Every row comes from one small tree of marks. The marks that hang from a mark follow it in brackets, in the order of their numbers. Every link used is in the known rows. Which tree was each row made from?
In the rows, zero is written as 128.
Known rows:
z_394[z_779]: [121 124 126 113 113 134 142 125 127 123 150 124 117 121 115 112 109 128
 126 123 120 122 103 136 129 127 145 122 125 111 142 148]
z_707[z_317 z_996[z_779]]: [112 137 120 109 222 128 117 110 103 111 129 119 158 128 155 118 119 187
 121 117 117 124 114 101 113 123 132 113 128 123 132 113]
z_632[z_422[z_590] z_779[z_996]]: [128 107 113 108 112 138 113 131 120 107  88 136 102 134 122 114 116  89
 105 123  15 142  96 140 119 135 126 136 119 105 111 125]
z_590[z_394 z_707[z_317]]: [116 126 126 145 111 134 106 113  87 104 150 124 151 125 117 146 152 172
 121 126  98 116 106 111 125 127 147 110 129 109 122 107]
z_590[z_422[z_632[z_317]] z_707]: [144 120 118 155  44 139 128 153 125 136 168 139 118 137 125 109 169 103
 125 133 178 102 154 119 146 130 177 149 132 175 149 124]
z_632[z_317 z_422[z_590] z_779[z_996]]: [153 102 112 116 130 170 120 143 126  94 106 131 108 137 124 113 120  77
  94 128  41 137 100 137 132 128 139 159 112 156 119 122]
z_317[z_707[z_996[z_779]]]: [118 160 121 123 164 125 137 131 128  93 103 123 151 124 129 126 108 150
 135 128 162 123  96 135 106  99 124 113 113 123 121 101]
z_590[z_394]: [122 141 133 140  96 131 124 127 126 119 130 123 142 121 113 134 118 142
 125 131 136 123 111 144 128 125 132 116 135 119 134 126]
z_779[z_632[z_422]]: [139 102 125 110 110 122 146 140 116 133 149 112 149 139 124 140 126 155
 122 133  72 134 120 107 138 136 129 167 124 155 128 150]
z_632[z_422[z_590[z_707]]]: [117 106 109 128  59 166 133 123 114 101 125 115 122 144 113 129 131 107
 109 139  81 135 115 123 129 143 146 152 119 110 108 124]
z_317[z_707[z_996[z_779[z_632]]]]: [119 151 121 122 166 101 136 128 113 104 118 115 160 129 140 132 116 172
 134 124 142 118  83 119 114 100 123 142 114 147 125 112]
z_779[z_996]: [131 124 115 114 181 106 113 125 107  99 105 137 117 132 129 115 121 109
 127 128  94 123 128 112 117 119 130 120 124 138 123 132]
z_779[z_632[z_317] z_996[z_707]]: [144 117 118 146 201 122 137 134 102  89 150 125 104 141 128 121 114 129
 116 136 115  99 125  99 122 107 130 168 112 189 124 163]
z_422[z_632[z_317[z_707] z_779[z_996]]]: [172 145 132 146 118 140 119 168 125  95 103 165 113 131 113 115 140  83
 124 124 129 115  98 144 117  94 154 133 109 165 118  94]
z_707[z_996]: [113 131 130 139 151 130 118 122 117 111 104 124 144 122 136 114 111 140
 130 118 114 134 134 143 127 115 115 125 127 125 142 129]
z_317[z_707[z_996]]: [121 142 127 144 142 121 123 133 126  99  92 126 146 118 126 130 111 132
 137 121 130 132 107 150 118 100 112 122 112 129 119 115]
z_317[z_707[z_996[z_779[z_632[z_422]]]]]: [127 136 117 109 149 121 151 147 116  99 120 106 172 139 127 138 111 174
 132 133 104 129  88 113 116 107 129 150 108 150 120 126]
z_422[z_590[z_707] z_632[z_779]]: [123 139 135 165   7 154 109 125 113 122 124 151 100 134 118 109 152 110
 113 123 110 124 102 159 126 130 153 140 131  79 123  88]
z_394[z_590 z_779]: [129 122 127  99 110 129 139 122 110 127 170 122 107 116 100 102  89 127
 112 121 154 122 102 149 133 141 120 112 110 113 130 140]
z_394[z_590[z_707]]: [127 131 125 123  93 130 127 121  91 110 153 127 116 123  95 120 134 131
 116 130 152 120 127 132 127 135 111 108 108 114 121 106]
z_590[z_422]: [113 118 114 120 109 101 122 135 141 163 144 128 115 121 142 124 143 120
 132 120 116 119 141 125 136 140 130 126 134 142 139 138]
z_422[z_590[z_707[z_317 z_996]]]: [ 97 116 114 149 137 140  95  89  82  96 113 117 133 128 149 123 126 145
 108 113  73 131 109 123 123 130 133 143 122 112 114 108]
z_996[z_707[z_317] z_779]: [114 135 123 122 218 135 139 120 126 121 164 124 111 138 135 130 120 184
 122 134 139 103 117  93  99 128 135 116 122 109 106 130]
z_996[z_707[z_317]]: [119 118 128 145 188 130 125 121 120 131 157 130 109 130 132 136 118 165
 123 125 103 114 131 111 110 131 122 126 121 112 107 145]
z_707[z_317 z_996[z_779[z_632]]]: [112 131 122 115 220 108 116 106  89 120 145 112 166 132 165 126 124 208
 122 113  98 117 102  89 121 122 129 148 128 148 133 124]
z_590[z_394 z_707[z_996]]: [101 146 128 161  83 135 109 117  89  76 111 119 158 116 105 125 120 165
 129 126 120 123 121 149 127 111 129 106 130  96 156 110]
z_422[z_632[z_779]]: [142 142 145 146  64 139 120 150 128 145 125 155 120 129 123 113 140 132
 129 119 123 128 119 156 128 123 140 122 135  98 138 105]

Which tree is each row?
[112 122 111 108 134 137 138 115 111 112 124  97 150 143 149 115  97 158
 108 130  89 134  95 116 127 137 136 177 125 143 124 136] -> z_707[z_996[z_779[z_632[z_422[z_590]]]]]
[149 137 115 113 164 174 158 158 141  76 118 111 168 138 116 129 109 135
 120 139 154 131 105 121 125 103 144 141 102 175 121 115] -> z_632[z_317[z_707[z_996[z_779]]] z_422]
[ 84 151 110 133  89 113 116 123 105 104 136 113 152 119 121 112 133 175
 132 125 141 107 117 128 121 121 148  90 138 105 165 111] -> z_590[z_394 z_422 z_707[z_996[z_779]]]
[146 122 120 119 163 158 175 155 133 106 185 105 133 153 115 132 115 171
 112 151 144 108 121  94 125 125 148 176 114 176 126 160] -> z_996[z_707 z_779[z_632[z_317 z_422]]]
[101 150 120 127 140 137 128 116  93  80 116 118 150 133 119 112 132 166
 131 131 146 118 123 114 113 112 135 109 123 102 148  99] -> z_590[z_707[z_996[z_779]]]
[160 122 126 113 113 130 153 140 114 115 182 115 118 118 101 124 102 127
 105 124 174 110  70 136 140 118 128 160  89 187 114 137] -> z_394[z_590 z_779[z_632[z_317[z_707]]]]
[121 129 111 121  74  84 116 139 108 128 150 141 105 117 118  86 106 106
 131 122 122  98 109 132 128 127 176 105 141 129 158 157] -> z_590[z_394[z_779[z_996]] z_422[z_632]]
[155 151 144 170  90 163 122 164 133 107 105 151 141 122 121 115 126 119
 127 114 155 127 103 175 131  92 138 139 113 148 138  92] -> z_422[z_632[z_317[z_707[z_996]] z_779]]
[131 143 137 151 133 122 114 148 113 109 118 166  82 134 111  99 116 125
 132 128 104 108 126 150 100 108 129 112 125  88 126 128] -> z_422[z_632[z_779[z_996[z_707]]]]
[155 137 134 164 141 149 123 158 119  96 133 162  88 135 111  97 119 109
 121 131 129 104 129 147 116 101 143 134 117 136 133 128] -> z_422[z_632[z_317 z_779[z_996[z_707]]]]
[131 134 139 152  40 146 113 130 133 150 116 152 100 130 134 109 128 103
 112 119 119 130 102 169 127 136 145 147 134  96 122 102] -> z_422[z_590 z_632[z_779]]
[140 130 127 148 180 151 124 148 122  87 123 145  90 130 109 112 122 119
 117 126  96 109 120 138 113 102 120 123 110 135 132 132] -> z_632[z_317 z_779[z_996[z_707]]]
[114 133 126 132 119 130 115 114  78  89 130 122 133 119 104 108 112 150
 117 121 144 127 133 154 126 125  99 108 108 108 135 105] -> z_394[z_590[z_707[z_996]]]
[ 99 128 103 128  74 125 112  97  81  65 121 121  99 124  99 101 101 103
 108 132  91 112  73 131 116 126 165 118 124  91 128 131] -> z_422[z_590[z_394[z_779[z_996]] z_707]]
[124 131 119 135  71 122 116 112 101  97 126 137  97 128 116  84  79  88
 109 130 130 112  82 145 121 129 181 135 137 108 129 143] -> z_422[z_590[z_394[z_779[z_996]]] z_632]
[141 127 123 143  34 135 138 156 140 145 187 130 121 115 116  97 113 113
 116 125 189  99 114 148 153 134 192 136 139 160 169 153] -> z_590[z_394[z_779] z_422[z_632[z_317]]]
[121 116 115 131 240 110 111 118  98 100 131 137  99 136 134 123 111 145
 124 127  73 107 129  88  97 118 121 116 115 127 102 145] -> z_779[z_996[z_707[z_317]]]
[ 94 128 111 128  29 113 126 128 112 124 170 116 119 110  97 115 135 139
 127 122 109 104 102 134 134 134 161  98 133  93 165 139] -> z_590[z_394[z_779] z_422 z_707]
[142 142 136 157 127 164 122 153 136  93  96 135 145 114 120 130 125 129
 122 112 114 134  95 169 130  90 112 130 104 146 136  94] -> z_632[z_317[z_707[z_996]] z_779]
[111 135 128 169  54 147 110 110  95  98 107 132 122 136 131  97 113 112
 118 128 141 124 127 152 127 125 152 153 130 103 127 107] -> z_422[z_590[z_707[z_996]] z_632]
[152 119 123 145  80 131 132 157 148 157 167 139 122 132 141 108 145  97
 124 128 178 108 152 128 150 132 169 154 135 195 149 138] -> z_590[z_422[z_632[z_317]]]
[150 108 113 114 171 118 136 131  93  90 155 119 120 132 127 106 112 117
 111 124  98 108  94 102 139 116 154 165 115 193 144 164] -> z_394[z_779[z_632[z_317] z_996]]
[155 143 120 119 153 136 157 146 135 108 159 118 146 139 133 144 140 141
 121 139 179 108  84  94 127 106 151 167 110 200 112 111] -> z_996[z_779[z_632[z_317[z_707]]]]
[113  97 110 116  42 143 146 117  97 107 166 102 120 142 111 120 121 134
 104 131  52 124  81 117 137 145 162 176 116 114 122 152] -> z_394[z_779[z_632[z_422[z_590[z_707]]]]]
[114 120 115 118 130 138 161 126 130 128 162 104 108 152 128 127  99 157
 108 148 109 115  99 104 113 143 139 174 120 122 101 155] -> z_996[z_707 z_779[z_632[z_422[z_590]]]]
[117 120 123 131 164 124 100 103  63  98 140 121 139 121 119 117 120 174
 111 111 109 125 124 127 125 129 104 109 106 117 122 100] -> z_394[z_590[z_707[z_317 z_996]]]
[124 113 117 109 196 125 154 133 113 129 180 110 136 151 135 141 119 207
 117 138  85 110 110  76 110 135 140 153 117 133 108 153] -> z_996[z_707[z_317] z_779[z_632[z_422]]]
[117 137 123 157   4 107 115 142 113 141 161 139 129 124 109 118 154 133
 133 131 153 102 133 134 135 133 168 114 144 115 154 118] -> z_590[z_394 z_422[z_632] z_707]
[163 127 116 107 137 142 172 162 140 107 156 109 160 148 120 149 135 143
 117 147 145 118  85  90 130 114 155 175 104 202 111 125] -> z_996[z_779[z_632[z_317[z_707] z_422]]]
